What can hang from each mark
k_637: k_284 k_590
k_612: k_284
k_144: k_284
k_590: k_356
k_667: k_284
k_603: k_284
k_218: k_284
k_356: k_590
k_284: k_144 k_218 k_272 k_586 k_603 k_612 k_637 k_667 k_840 k_963
k_586: k_284
k_272: k_284

Every row comes from one small tree of marks. The marks that hang from a mark follow it in brackets, in the order of their numbers. Every link used is in the known rows. Which tree was each row made from?
In the rows, 128 means zero.
Known rows
k_218[k_284[k_272 k_603 k_637 k_963]]: [ 98 154 144 120 145 142 145 148 164 155 105 169 120 147 147 114 123 172
 120 130 126 128 136 102 127 145 148 110 123 119 113 132 156 145  94 149]
k_284[k_218 k_667]: [106 131 120 123 173 111 147 192 142 121 110 148 116 104 126 117 102 129
 132 120 101 115 154 167 150 174 126 103 139 110 118 152 133 168 137 138]
k_586[k_284[k_144 k_272 k_612 k_963]]: [ 92 124 137 153  99 151 152 124 164 144 107 164 101 156 102 121 117 204
 111 123 163 106 115  87 106 159 131 105 135 108  96 112 143 119  84 132]
k_637[k_284[k_612] k_590]: [ 95 147 132 129 234 108 129  71 113 127 108 136 107 115  97  94  92 169
 161 119 164  81 153 146 160 170 123 121 118 100 146 146 138 187 146 142]
k_637[k_284 k_590[k_356]]: [ 76 154 133 142 251 110 123  63  64 142  94 140 114  94  81  85 100 130
 158 110 130  74 150 174 166 167 116 117  96  98 175 156 118 211 135 143]
k_272[k_284[k_144 k_603 k_667]]: [100 136 144 137 184  85 144 122 109 101  81 159 103 128 115 129 109 141
  71 115 124  97 124 123  99 139 149 106 133 125 147 167 145 139 159 140]
k_218[k_284[k_612]]: [103 141 137 110 182 124 137  96 172 109 127 143 123  97 115  68  89 179
 104  97 183 112 145 148 126 199 131 116 149 148 104 154 158 165  98 119]
k_637[k_284]: [ 81 156 129 114 216 120 131  60 119 126 109 146 115  89 115  85 104 135
 105 115 131  56 148 180 156 174 122 114 111 130 144 135 135 193 133 142]
k_612[k_284[k_218 k_637]]: [ 87 139 120  98 155 163 148 145 169 112  99 155 131  96 136 116 126 144
  74 129 125 113 153 136 153 199 109 112 153 138 111 134 131 130 150 140]
k_603[k_284[k_144 k_218 k_272 k_637]]: [ 80 134 135 104 155 161 154 189 118 126  93 172 111 120 133 140 110 145
 104 137  83 138 126 127 145 191 115  99 155 100  96 119 118 131 124 137]
k_667[k_284[k_144 k_840]]: [ 88 128 120 151 100 131 137  90 122 109  95 168 115  94 111 101  88 183
  94 106 117  72 114 141 113 199 130 111 137 138 108 137 116 165 117 132]
k_272[k_284[k_612 k_637 k_667 k_840]]: [114 134 165 151 224 118 139 103 111 117 123 150 126 139 110 121 119 199
 142 114 129 118 128 109  98 156 133 107 136  67 123 165 129  98 191 131]
k_667[k_284[k_144 k_272 k_840 k_963]]: [ 91 127 113 155  52 143 141 136 142 132  97 166 110 137 121 124 106 199
 125 117  95  92 110  99 105 171 124 104 127  93  91 116 128 160  84 142]
k_637[k_284[k_144 k_218 k_586 k_963]]: [ 88 124 114 137 175 107 144 135 149 129  79 160 108 131 151 126 127  97
 142 139 135  81 132  97 124 165 101 106 123  83 110 130 145 189 134 140]
k_667[k_284[k_586 k_840 k_963]]: [107 117 110 150  41 145 135 139 139 126 131 170 127 116 147 102 103 165
 128 107 126  91 118 110 115 157 125 109 109  94  98 127 130 178 105 137]
k_272[k_284[k_612 k_667 k_840 k_963]]: [128 124 152 153 175 100 140 104 149 107 125 145 117 149 110 127 119 187
 156 102 127 117 132  92  77 141 129 108 129  55 110 160 144 134 155 135]
k_612[k_284[k_272 k_637 k_667 k_840]]: [ 92 138 136 134 123 163 145 180 137 122  97 148 114 121 131 125 129 200
 108 132  81 127 151 111 128 173 110  98 155  92  96 127 138 129 165 155]
k_612[k_284[k_586]]: [ 86 128 108 101  87 160 140 150 157  92 114 148 123  87 147  81 115 132
  44 109 150 105 150 129 147 172 105 109 143 152 111 131 157 169 137 136]
k_637[k_284[k_144 k_218 k_840]]: [ 89 140 147 138 213  93 139  87 140 108  56 151 104 112 109 118 122 130
 138 130 108  86 134 130 126 206 110 108 142  96 113 139 120 192 160 142]
k_218[k_284[k_272 k_612 k_840]]: [107 144 159 119 143 125 137 130 173 113 110 136 119 129 102  75 107 210
 125 103 148 145 134 115 122 198 127 107 151 104  80 139 157 164 103 129]
k_667[k_284]: [ 89 138 104 120 100 147 134 101 120 126 132 159 128  77 118  85  80 174
  77 100 135  62 130 183 147 180 137 115 113 154 128 135 125 167  90 131]
k_218[k_284[k_144 k_586]]: [ 84 130 124 125 157 124 143 144 155 109  96 160 112  94 144  71  95 138
  75 103 181  95 133 128 125 192 116 108 157 153 111 150 161 179 126 120]
k_272[k_284[k_603 k_612 k_637 k_667]]: [113 139 161 137 213 110 139 117 107 120 126 157 124 148 122 131 118 172
 111 128 137 122 124 105 101 128 156 111 120  96 138 166 141  94 161 137]
k_586[k_284[k_144 k_963]]: [ 89 126 130 156 125 145 153  98 159 135  94 179 102 116 110 115 106 166
  87 109 158  63 128 130 111 166 133 111 134 140 126 123 129 144 118 134]
k_284[k_218 k_603 k_612 k_840 k_963]: [133 123 159 135 108  92 143 126 196 100  98 163 117 175 123 143 138 136
 178 132 101 179 126  62  97 158 150 114 130  79  81 144 138 158 102 147]
k_284[k_218 k_586 k_637 k_963]: [101 126 117 128 138 155 150 192 159 147 121 176 135 144 175 127 131 109
 152 134 123 124 134  96 150 145 120 107 122  82 111 134 134 138 142 137]
k_284[k_603]: [ 96 150 139 108 135 117 137 106 133 105 109 163 117 115 123  96 105 123
  82 113 116 113 137 151 151 147 157 115 117 162 144 145 140 172 109 145]
k_590[k_356]: [ 77 149 133 131 182 133 128  86  99 124 124 152 132  91  98  73 107 117
 111  95 113 105 134 175 147 168 126 112 106 137 152 156 121 174  92 126]
k_284[k_272 k_603]: [ 92 156 141 102  96 130 137 150 128 122 104 154 115 138 122 101 116 145
  83 122  98 134 131 136 166 136 152 106 111 140 130 128 148 166  92 151]
k_272[k_284[k_586 k_667 k_840 k_963]]: [120 120 141 155 134 111 142 159 130 111 113 153 118 139 140 120 123 148
 133 102 120 109 130  93  97 123 123 101 119  53 122 155 145 157 179 137]
k_356[k_590]: [ 88 156 126 117 135 150 135 137 149 123 104 163 127  87 137  73 110 121
  92  88 141  67 134 200 156 184 131 123 144 171 154 143 151 193 142 133]
k_144[k_284[k_272 k_603 k_637 k_963]]: [ 97 140 125 129  93 158 141 125 114 147 101 165 128 172 169 132 112 144
 112 157  80 104 112  86 148  96 133 115 121  88 118 123 135 139  97 161]
k_586[k_284[k_603 k_637 k_963]]: [101 139 154 153 126 154 149  99 145 156 110 193 116 135 128 129 123 164
  99 129 146  90 126 120 124 135 159 116 107 133 139 124 121 119 131 149]
k_272[k_284[k_586 k_603 k_612 k_840]]: [120 129 176 128 122 101 132 109 130  84 109 151 125 155 118 101 130 148
  92 109 154 149 107  71 107 136 148 111 118  91 118 158 148 139 157 132]

Write each row's tree
[117 118 133 136  88 125 146 185 177 110 102 163 123 145 153 118 133 110
 161 117 109 145 134  86 134 157 117 104 130  67  91 135 136 182 139 139]	k_284[k_218 k_586 k_840 k_963]
[109 135 136 118 169 124 139  74 159 108 135 146 129 140 114 107 113 165
 111  97 162 101 128 110 107 140 132 115 117  97 126 151 148 126 120 125]	k_272[k_284[k_612 k_963]]
[ 95 136 139 143 117 148 149 179 118 153 110 153 104 109  99 104 103 200
  86 116 130  90 138 166 148 152 137  99 122 112 124 121 133 145 126 143]	k_586[k_284[k_272 k_667]]
[116 115 129 102 134 137 147 139 164 106 136 162 117 119 128 133 106 140
 145 117 112 150 138 120 114 181 118 109 140  89  79 131 133 159  85 131]	k_603[k_284[k_218 k_612 k_963]]
[102 117 121 118 126 142 142 193  96 107 138 164 107  83 147 106  90 129
 102 109 103 118 144 158 132 161 117  98 135 104 110 139 139 184 135 135]	k_603[k_284[k_586 k_667]]
[ 82 128 107 133  85 144 137 127 124 125 120 153 117 126 109 104  89 207
  96 120 142  95 109 118 120 184 128 107 133 125  93 123 140 131  60 125]	k_667[k_284[k_144 k_272 k_612]]
[102 124 106 141  82 142 146 246 132 150 134 154 110 151 164 119 118 147
 150 125  99 125 141 101 138 111 115  93 115  64 103 127 164 169 108 147]	k_284[k_272 k_586 k_667 k_963]
[100 132 139 155 185 104 131 131 100 125 104 147 106 103 136 102 114 139
 152 124 107  84 145 136 129 161 112 101 117  70 121 142 140 202 178 148]	k_637[k_284[k_586 k_667 k_840]]
[ 95 119 104 120 103 146 142 189 140  98 117 145 114  88 151  97 112 140
  69 116 133 107 157 130 130 165 104 102 148 131 107 140 161 170 149 141]	k_612[k_284[k_586 k_667]]
[ 77 134 104 151 156 154 140 117  91 142 104 177 117 101 124 112  77 194
 117 121 142  57 125 146 148 182 136 117 134 138 142 141 111 135 137 135]	k_667[k_284[k_144 k_637[k_590]]]
[ 88 148 128  89  64 146 141 148 157  97  92 143 113 121 124 106 127 157
  40 126 108 136 144 120 147 159 131 108 133 154 113 122 157 158 101 155]	k_612[k_284[k_272 k_603]]
[111 124 131 120 166 110 146 205 123 115 107 140 126 117 132 113 115 120
  92 112 142 114 134 130 135 148 119 100 124  75 128 162 143 151 177 128]	k_272[k_284[k_218 k_586 k_667]]
[ 95 123 121 140  95 119 135  88 126 105 109 169 113 122 115 116  91 175
  90 123 148 100 106 110  98 177 153 115 129 157 106 143 136 142  70 130]	k_667[k_284[k_144 k_603 k_612]]
[ 92 135 112 118  78 153 133 133 124 132 144 145 128 118 111  91  89 213
 102 113 141 103 119 141 141 173 133 109 114 117  97 122 138 140  61 128]	k_667[k_284[k_272 k_612]]
[117 128 157 123  87 104 140 177 150  93  82 163 121 141 141 113 134  97
 118 126 107 168 123  94 144 156 142 106 126 101 104 146 134 185 149 145]	k_284[k_218 k_586 k_603 k_840]
[ 93 135 133 130 208 128 154 125 153 128  87 169 126 147 134 145 128 136
 110 122 137  94 121  98 111 155 124 110 135  90 132 149 127 107 167 130]	k_272[k_284[k_144 k_218 k_637 k_963]]
[115 145 173 148 196 106 140 114 100 117  95 163 119 139 121 133 127 165
 112 121  98 117 126 115 105 133 155 108 121  87 145 165 124 120 199 149]	k_272[k_284[k_603 k_637 k_667 k_840]]
[ 84 138 117 159 252  92 138 123  84 135  75 148  85 105 108 121  87 158
 159 128 128  54 157 153 141 168 118 110 135  98 155 152 133 198 175 151]	k_637[k_284[k_144 k_667] k_590]
[115 134 134 124 154  90 146 188 140 117  94 157 110 121 131 134 114 117
 121 132  88 140 144 144 138 155 150 105 129 119 120 156 137 172 128 148]	k_284[k_218 k_603 k_667]
[ 87 128 118 129 110 137 148 189 172 132  96 159 109 137 155  95 110 152
 105 115 157 114 129  84 118 163 112 101 146 113  90 130 173 175  91 130]	k_218[k_284[k_144 k_272 k_586 k_963]]
[103 140 148 107 126 115 135 131 115  97 107 154 126 127 131  95 119 117
  47 106 155 114 118 117 140 123 146 111 104 126 150 156 149 152 152 135]	k_272[k_284[k_586 k_603]]
[102 150 140 118 207  87 136 121 114 128  66 146 105 121 105 123 110 122
 143 137 125 102 151 146 174 161 139 118 109 104 153 147 128 210 156 160]	k_637[k_284[k_218 k_603] k_590]
[125 112 125 154 103 107 140 182 147 122 140 166 109 166 165 133 121 129
 166 135 127 153 130  63  91 109 146 104 116  84  98 149 169 156  99 144]	k_284[k_586 k_603 k_612 k_667 k_963]
[ 89 130 116 131 154 112 153 232 137 127  80 147 101 136 124 136 112 147
 126 135  87 127 137 128 142 172 118  93 154  92 101 138 143 153 123 140]	k_284[k_144 k_218 k_272 k_667]
[ 96 134 118 117 160 152 142 116 115 127  97 155 140 118 155 111  94 125
 101 143 104  81 125 143 173 158 113 118 148 102 119 140 114 144 139 139]	k_144[k_284[k_218 k_637]]
[101 135 133 157 135 151 139 149  84 138  99 148 123 144 149 120 100 181
 136 146  59  98 123 118 149 135 115 104 150  55 105 133 123 143 157 154]	k_144[k_284[k_272 k_637 k_667 k_840]]
[109 127 132 128  65 134 138 160 151 123 115 143 129 135 102 113 109 206
 134 122 111 141 115 114 132 193 128 106 129  78  69 125 124 147  84 132]	k_667[k_284[k_218 k_272 k_612 k_840]]
[ 86 131 130 122 155 126 140 121 119  94  95 154 120 118 129  92 109 127
  51 100 168  83 116 117 130 149 123 107 131 124 142 152 147 142 164 121]	k_272[k_284[k_144 k_586]]
[ 84 145 125 158 210 152 136 109 101 162 121 172 128 135 121 113 112 141
 186 113 114 106 142 128 149 138 128 118 106  91 163 153 115 147 129 142]	k_284[k_637[k_590[k_356]] k_963]
[100 136 115 155 193 143 147 148 130 156 137 175 118 128 157 134 111 156
 169 126  93  88 150 133 123 132 132 107 126  95 131 143 135 131 141 146]	k_284[k_637 k_667 k_963]
[111 124 141 137  62 126 132 112 105  91  88 156 124 137 155  95 101 112
  86 134 102 113 107  94 145 124 128 114 133 102 112 143 135 188 138 150]	k_144[k_284[k_586 k_603 k_840]]
[ 99 136 153 151 184 161 145 104 123 153 119 169 118 123  95 101  98 214
 125 117 189  92 135 139 154 169 144 119 128 119 140 135 117 109 159 133]	k_586[k_284[k_612 k_637[k_590]]]
[101 115 111 156 155 113 150 186 165 127 103 166 101 115 162 107  98 142
 131 113 157  98 141 100  88 166 113 102 156 111  99 151 171 181 124 130]	k_218[k_284[k_144 k_586 k_667 k_963]]
[ 90 124 145 149 151 139 147  82 147 119 104 166 105 114  92  98  98 190
  81 111 185  83 119 129 116 188 138 112 147 150 115 131 131 124 117 121]	k_586[k_284[k_144 k_612]]
[105 123 102 137  91 143 135  89 152 131 151 161 128 116 126 104  90 191
 128 109 147  86 124 128 108 165 133 117 111 121  99 132 136 149  57 128]	k_667[k_284[k_612 k_963]]
[ 89 127 116 122  93 132 147 103 177  88  77 168 102 127 141 134 127 134
  65 127 121 109 140  83  93 162 124 113 150 164 110 133 156 158 105 151]	k_612[k_284[k_144 k_603 k_963]]
[ 96 124  95 154  98 170 139 163 105 159 135 179 130 123 160 114  93 173
 146 122 151  76 126 114 149 140 130 115 102  94 132 132 124 147 127 140]	k_667[k_284[k_586 k_637[k_590] k_963]]
[108 134 155 132  81 115 134 138 129  94 101 167 117 133 141  95 123 117
 106 116 111 144 122 103 139 142 150 108 119 122 118 145 141 184 145 146]	k_284[k_586 k_603 k_840]
[110 126 158 115 132 136 137  87 131  84 132 159 113 102 106 101  97 170
 126 100 103 142 135 137 115 194 125 110 146 107  91 137 125 166 119 132]	k_603[k_284[k_612 k_840]]
[127 132 152 152 145  91 144 142 173 120  92 163 103 126 135 119 110 165
 149 113 109 129 147 108  79 159 146 109 139 103  99 157 154 191 123 151]	k_218[k_284[k_603 k_667 k_840 k_963]]
[ 70 137 112 102  98 155 146 146 158  96  81 144 107 111 121 104 116 167
  44 120 122 106 140 119 139 187 103 104 161 153 104 120 154 151 113 142]	k_612[k_284[k_144 k_272]]
[ 82 147 110 132 115 171 137 164  89 165 121 161 127 117 118 106  86 212
 120 122 126  82 129 155 180 160 137 112 110 108 136 125 117 137 119 144]	k_667[k_284[k_272 k_637[k_590]]]
